Each row comes from the steps of one path. Every step used is in the known rows, and no mark comes twice. Write the path behind each row, first mark first.
Known rows
N R L: 95 -25 109 -9 33 2 -162 71 -35 82 -10 0 118 -37 -21 -232 110 -183 23 -56 23 -37 89 -60 27 94 -34 41 25 90 -78 1 112 38 -77 -38 7 8 -148 65 -144
K R N: -11 32 -120 58 4 44 -119 -85 -71 60 -9 -99 85 -28 174 -138 227 153 123 37 35 22 -22 -105 -15 99 50 44 19 -24 -78 -6 42 69 8 214 -47 -54 -197 199 -19
W L R K S: 11 -87 128 7 50 -25 171 84 54 45 72 57 -56 35 -131 14 79 -41 -34 73 -227 -45 -48 -102 -19 -76 16 43 59 -63 24 -7 33 70 -49 51 0 7 31 77 78
L W Q: -9 120 45 11 -39 -24 214 1 85 -28 -50 -4 -72 10 -72 151 18 89 -14 35 92 32 -134 96 -41 -48 -96 -93 -53 80 -21 23 -39 -235 140 238 101 -48 76 -229 164
Q W: -96 64 -57 28 -30 37 -11 109 -24 15 -18 -29 13 5 65 129 62 60 85 60 186 23 54 31 -63 -14 -126 -50 -32 -1 -1 55 -90 38 36 308 -3 -58 7 -189 28
W Q X N R K S: 61 -72 73 0 15 -39 68 178 105 -70 68 119 -50 25 -129 -78 -3 -143 -52 69 -99 -1 -57 -86 -14 -9 83 56 2 21 27 -54 47 -1 -16 -99 4 17 46 60 36
N R K: -33 24 33 26 70 -38 -181 171 24 11 -54 119 16 -24 55 3 275 97 -10 -96 -39 27 133 -118 100 -123 53 68 62 -22 -17 -14 194 -25 -44 -409 -85 58 -34 -26 -49
R L: 87 12 69 -6 -9 14 -173 -24 -26 102 -20 -34 119 -34 10 -192 142 -41 42 62 -8 11 104 -77 -48 120 -114 -38 56 40 -54 13 93 192 -49 174 3 -34 -188 136 -128
X Q W L R K: -80 -15 31 9 9 -11 -27 -47 -47 36 3 119 -88 -4 -12 152 160 197 -20 -95 -227 -16 65 -65 97 -149 -13 5 81 -109 9 18 81 51 -4 -147 -96 64 0 -117 155
Q W L R: -96 -24 54 1 25 32 249 -15 -104 71 48 -43 -101 41 -72 176 -100 7 28 -98 -43 -68 -53 39 87 -191 -57 33 -1 -72 29 53 -134 -107 -36 42 19 17 83 -149 161
H K R: -64 32 -206 88 32 -48 -164 13 44 -5 -82 -62 165 -5 253 105 289 74 3 55 7 68 54 -86 -47 88 -19 63 52 -83 14 -43 59 81 22 -171 58 -42 42 373 -146
S K R L W Q: 95 85 73 17 -67 -34 43 -167 67 -8 -51 3 -21 -23 -104 77 196 86 11 -6 9 -14 -108 110 -91 22 -128 -125 -3 91 -19 3 -2 -147 135 227 84 -54 32 -217 119
L W Q X: -16 22 -4 0 -37 -12 83 -2 -47 -9 -27 27 -22 3 -2 73 -133 -60 -9 68 225 73 -59 82 -36 -157 -115 -86 -77 -19 101 -53 -119 -159 27 226 106 10 -3 -106 154
X N R: -46 -4 -62 -3 57 -6 -4 237 61 -64 10 -61 -35 0 -18 -63 -192 -146 8 -149 160 -5 20 -37 125 35 195 149 -73 103 -84 23 44 -151 -40 -555 -17 18 78 -31 -163
S D: -1 12 62 -11 38 41 -50 -31 11 -36 -53 60 43 -44 110 55 66 138 3 145 20 -8 39 123 -11 94 -83 0 -41 -18 -100 4 -34 -142 -18 41 19 -10 70 129 -44
Q W L R K: -48 3 58 19 22 -6 -33 -17 -51 51 -5 132 -82 1 1 123 211 220 9 -107 -182 -17 76 -57 112 -225 -59 -1 92 -111 37 21 69 35 -23 -116 -98 48 5 -88 148
L R: -158 -56 7 8 44 11 185 35 -80 131 2 -132 -72 -2 -40 103 -132 -25 -6 -123 -3 -45 54 -54 70 -104 -29 75 10 -73 -69 49 -36 -90 -85 -155 45 34 56 -36 -69
R K S: 18 -42 76 17 35 -32 43 144 100 16 33 51 4 18 -73 -29 152 -16 -18 156 -124 11 3 -133 -86 11 16 19 51 -34 7 -15 83 153 -29 78 4 -19 -12 112 -25
W L R K H: -25 10 167 -26 49 -22 28 -61 -21 -134 -18 119 -16 43 67 15 -82 19 -127 -13 -284 -18 9 -93 -48 21 107 102 46 -111 60 -15 31 105 -40 -89 -19 52 -97 4 -6
D S K H: 19 -34 47 -60 12 6 -1 -147 53 -123 -47 -114 28 62 14 51 -304 -55 -156 135 -103 -52 -12 22 -221 172 145 12 29 -41 76 0 -70 193 -14 -39 -8 6 16 -107 -212
D S: 48 -8 -30 -43 24 47 46 -28 61 55 5 -121 48 81 -32 32 -196 80 -80 133 -98 25 54 29 -47 89 37 -80 -4 10 -57 25 -18 171 -39 216 -50 -23 57 -13 -93
H K S: -82 -104 -108 21 22 -20 104 235 129 30 14 -85 80 18 35 16 -105 -188 -93 282 4 -26 -64 -110 -101 69 -25 43 53 -26 37 -19 -37 110 17 150 87 -49 117 366 -100
L R Q W: -109 41 -56 -12 -75 60 154 -30 -131 91 37 -8 -4 -37 19 -2 26 -14 44 -61 56 -55 39 86 4 17 -140 -85 -14 -4 -43 66 -77 -26 36 505 4 -7 13 -92 7
W L: 55 93 50 0 50 2 159 39 18 -13 5 -29 12 75 4 117 90 44 47 120 33 47 -104 13 10 -134 22 10 5 -27 124 13 -29 22 5 -66 16 -30 -25 36 121
W L R: -80 -26 57 -4 54 12 271 -23 -83 87 35 -80 -91 42 -72 146 -107 -10 5 -87 -69 -54 -52 -2 103 -185 -1 66 13 -82 22 39 -73 -110 -64 -144 29 31 68 -27 86
H K: -150 -26 -278 34 3 -16 -124 202 73 44 -93 -99 110 -23 232 107 -44 -2 -103 204 117 27 56 -97 3 -21 -74 21 96 -58 49 -5 4 68 50 -107 37 -28 109 405 -148
N R L W: -39 -20 154 -7 33 -7 -58 8 6 89 -27 -41 69 -77 -55 -122 -11 -50 36 -133 104 -73 20 72 -7 19 -93 -41 -55 127 -115 43 10 -139 -7 311 37 -12 -31 -223 24

Write each row's path
63 12 -84 -6 -75 -6 -98 -75 27 -98 27 15 -60 -11 -9 -94 -208 8 38 -52 78 80 -23 46 18 87 22 -35 -81 58 -11 -28 -51 18 36 -54 1 -28 8 26 26 => K R L W Q X N
-33 1 67 14 47 -20 -19 -16 -36 66 -13 102 -78 3 -2 103 206 215 -8 -96 -210 -5 76 -95 123 -225 -18 22 104 -113 31 11 104 32 -47 -258 -87 56 -11 -13 101 => W L R K
25 -59 -106 -42 -4 24 -51 -134 64 77 -54 -225 -11 25 -81 172 -93 117 -49 119 36 -55 40 74 -122 -5 32 -106 71 -17 48 32 -39 178 -2 -187 -70 -13 136 -178 -186 => D S K
89 -28 13 -14 -56 -8 -32 -195 -45 0 -16 15 13 3 -56 34 -71 -36 -24 45 82 29 -40 135 -89 -60 -121 -140 -40 -12 96 -69 -110 -37 29 284 62 15 5 -122 126 => D S K R L W Q X
56 -30 -198 -43 -75 26 -92 -148 -13 -50 45 -64 -23 -7 15 -126 -275 3 7 -27 42 42 31 65 11 135 109 -61 -42 12 16 -19 -37 147 -4 -132 -62 6 41 151 -160 => D S K R Q X N
-52 -43 -73 -12 48 -3 -42 226 4 -69 21 -34 -24 0 1 -85 -277 -201 3 -138 212 20 24 -19 127 -18 179 133 -92 67 -24 -14 -6 -149 -68 -515 -10 40 58 -10 -124 => Q X N R
28 103 32 10 4 30 127 40 -8 -37 22 15 0 71 15 170 95 79 81 110 75 27 -92 78 -10 -142 -55 -38 -17 -20 123 32 -108 27 47 203 -4 -55 7 -109 217 => Q W L
-19 -11 -23 10 38 -31 -241 151 25 -50 -23 139 -38 -28 46 -53 81 71 -12 -133 -1 44 128 -100 135 -104 100 74 29 -12 -6 -31 151 -5 -47 -511 -116 63 -17 10 -44 => Q X N R K
-25 -35 -22 -40 -25 26 170 -83 -202 103 51 15 23 -16 19 -94 -142 -167 -3 -12 80 9 -6 54 57 -134 -62 -51 -22 -94 106 -42 -86 -34 -74 210 55 83 -73 184 28 => W L R Q X
14 36 -93 69 29 -42 -128 -156 15 8 -78 -141 72 -7 76 153 362 126 93 -32 66 27 44 -7 -123 48 36 21 40 -64 35 -16 49 93 -8 -373 27 -28 12 -20 -187 => S K R
-88 -46 -44 6 -15 94 85 -55 -143 112 59 -97 -70 -9 34 -63 -101 87 76 -6 -11 -88 -95 -33 95 -106 -15 24 29 -38 -39 47 -102 -54 2 345 -76 -17 -94 25 179 => Q W L R N
34 -26 -153 30 -14 58 -152 -207 -45 71 -13 -168 58 -24 102 -82 146 195 81 51 -6 -32 -24 -39 -59 104 72 -15 56 -25 -51 0 6 131 19 162 -97 -49 -111 98 -48 => D S K R N
128 64 76 -3 -66 -20 53 -210 86 -5 -34 -3 -21 2 -123 77 112 115 -27 13 -74 -22 -101 145 -96 61 -114 -160 -4 96 -32 7 -22 -107 134 316 52 -53 60 -238 132 => D S K R L W Q
184 -25 37 7 -17 -3 -269 -261 -10 80 -30 -71 144 -21 -5 -127 286 45 44 8 -140 -22 95 -11 -118 192 -67 -70 81 15 -36 -14 92 276 -44 71 -32 -36 -125 72 -177 => D S K R L
-152 30 -128 11 -57 31 1 45 -16 -8 -5 -43 6 -4 55 180 -35 -5 20 64 110 24 27 17 -92 147 -28 -35 -51 8 -63 55 -54 89 72 264 12 -21 7 -247 30 => X Q W
88 109 -2 4 -36 22 135 -135 -51 -18 30 26 29 37 6 107 236 77 92 55 5 -17 -115 140 -34 -63 -44 -84 14 -19 144 23 -75 39 78 235 -15 -35 4 -67 161 => S K R Q W L
-7 18 128 24 15 -19 -112 -137 9 85 -38 -38 105 -70 10 -89 168 81 84 -108 23 -23 34 67 -79 88 -129 -75 -43 73 -107 33 22 -14 13 423 51 -43 -76 -136 29 => K R L W
-57 -6 130 -17 43 -25 -19 -34 -19 -118 -35 99 -13 22 86 -6 -87 15 -136 -33 -243 -11 68 -121 -65 61 91 107 48 -107 16 -11 48 97 -53 -86 -11 53 -96 10 -84 => L R K H
40 -17 -161 -1 -87 -11 -153 -49 47 -103 11 14 -36 -24 56 -77 -253 -3 -9 -10 71 72 -19 34 31 82 -2 -35 -47 43 9 -40 -56 23 62 -75 5 -31 54 157 14 => H K R L W Q X N
-58 -8 126 -30 9 -16 13 -91 -32 -156 -1 139 -28 39 61 54 -123 -9 -140 -16 -298 -25 -8 -63 -74 95 112 83 28 -105 36 -4 8 119 -2 31 -24 60 -85 -94 46 => X Q W L R K H
-36 -17 -167 -17 -33 14 -86 71 13 -69 20 -60 -56 3 46 -56 -340 -15 37 7 190 97 44 -30 40 27 87 24 -69 3 9 -6 -56 94 -31 -274 -22 -8 9 102 -102 => Q X N
81 135 23 7 -26 26 163 -85 -57 -29 43 61 50 49 36 68 231 53 97 55 -16 14 -112 117 -11 -46 -47 -65 -15 -16 115 19 -64 29 68 347 -1 -38 -31 4 183 => K R Q W L
135 -30 54 -26 -24 3 -165 32 -17 -8 28 46 42 -28 -59 -263 -56 -210 10 -75 23 -12 40 -26 66 104 1 23 -8 114 -48 -25 68 5 -37 -109 -10 8 -103 67 -85 => W Q X N R L
-3 58 -89 -46 -27 18 131 57 -38 24 41 -18 43 -46 0 -231 -44 -157 -7 -116 54 -31 -2 29 107 143 128 17 -30 105 -84 25 94 -107 12 -71 -10 41 -15 181 -211 => X N R Q
19 16 -19 9 14 -40 -177 127 42 -77 -19 177 -63 -17 16 -29 112 77 -30 -119 -32 51 86 -84 138 -107 95 52 29 3 6 -37 144 -61 -4 -490 -100 60 5 -25 16 => W Q X N R K
-18 -15 -67 -12 22 -11 23 203 23 -99 23 -4 -56 11 -35 -57 -252 -208 -15 -123 192 21 -23 4 125 -26 162 113 -93 84 -16 -27 -14 -206 -28 -493 7 36 79 -39 -67 => W Q X N R
145 -3 34 30 -15 -19 -288 -207 -29 75 -44 -54 142 -47 26 -120 375 25 88 -15 -53 -12 103 -43 -110 158 -85 -37 86 7 -22 -15 110 235 -39 -43 -3 -40 -155 90 -176 => S K R L
10 -69 100 16 68 -38 67 213 97 2 45 70 9 16 -95 -59 133 -125 -33 77 -107 -25 -8 -124 -33 -1 69 78 28 5 -5 -24 94 38 -52 -59 -1 11 14 61 -30 => N R K S
-9 3 -182 -39 -67 25 -28 2 -27 -39 44 -24 -35 -22 48 -160 -305 -58 26 -15 143 77 33 9 52 82 80 -22 -61 19 2 -6 -33 83 -11 -108 -29 3 -18 207 -127 => R Q X N
58 -107 121 -27 36 18 -63 30 58 -109 35 191 -3 -44 1 -72 -15 -6 -43 127 -116 -52 1 99 15 100 -3 41 -48 -2 -70 -49 -29 -125 -42 -7 -28 24 114 166 20 => Q X N R K S D
60 84 121 -1 -39 -25 116 -13 60 -12 -27 47 -30 -12 -119 10 67 -16 -20 -25 37 -19 -110 93 -16 -2 -107 -82 -39 134 -55 13 4 -249 110 257 90 -34 24 -207 148 => N R L W Q
-122 -43 25 -7 12 31 255 -49 -99 66 57 -52 -106 38 -80 207 -147 -14 3 -94 -84 -68 -67 37 71 -108 -14 41 -12 -70 -2 52 -115 -84 -18 3 19 34 85 -167 164 => X Q W L R
-38 -24 -34 -14 23 -13 31 177 30 -88 20 -3 -67 -8 -52 -47 -298 -182 -7 -167 205 -2 -45 51 118 -41 138 89 -115 111 -35 -12 -36 -277 -8 -369 13 32 108 -130 -11 => L W Q X N R
23 -103 60 0 42 -32 22 202 88 -38 70 87 -22 12 -95 -109 -21 -148 -32 53 -67 -9 -10 -104 -8 -3 100 76 2 0 14 -43 53 55 -55 -123 -11 19 27 84 -20 => Q X N R K S
25 3 40 -10 -50 -8 21 -43 -61 10 -14 47 -2 -9 -24 -12 -91 -89 -3 60 179 63 -37 77 -43 -112 -159 -104 -59 3 84 -58 -93 -109 19 312 97 13 -54 -72 159 => R L W Q X
73 79 78 -10 -58 -19 88 -16 86 -43 -11 43 -63 -16 -120 -20 -28 -6 -17 -54 29 -12 -117 96 9 42 -64 -80 -53 160 -72 20 -6 -231 127 166 63 -42 54 -198 134 => X N R L W Q
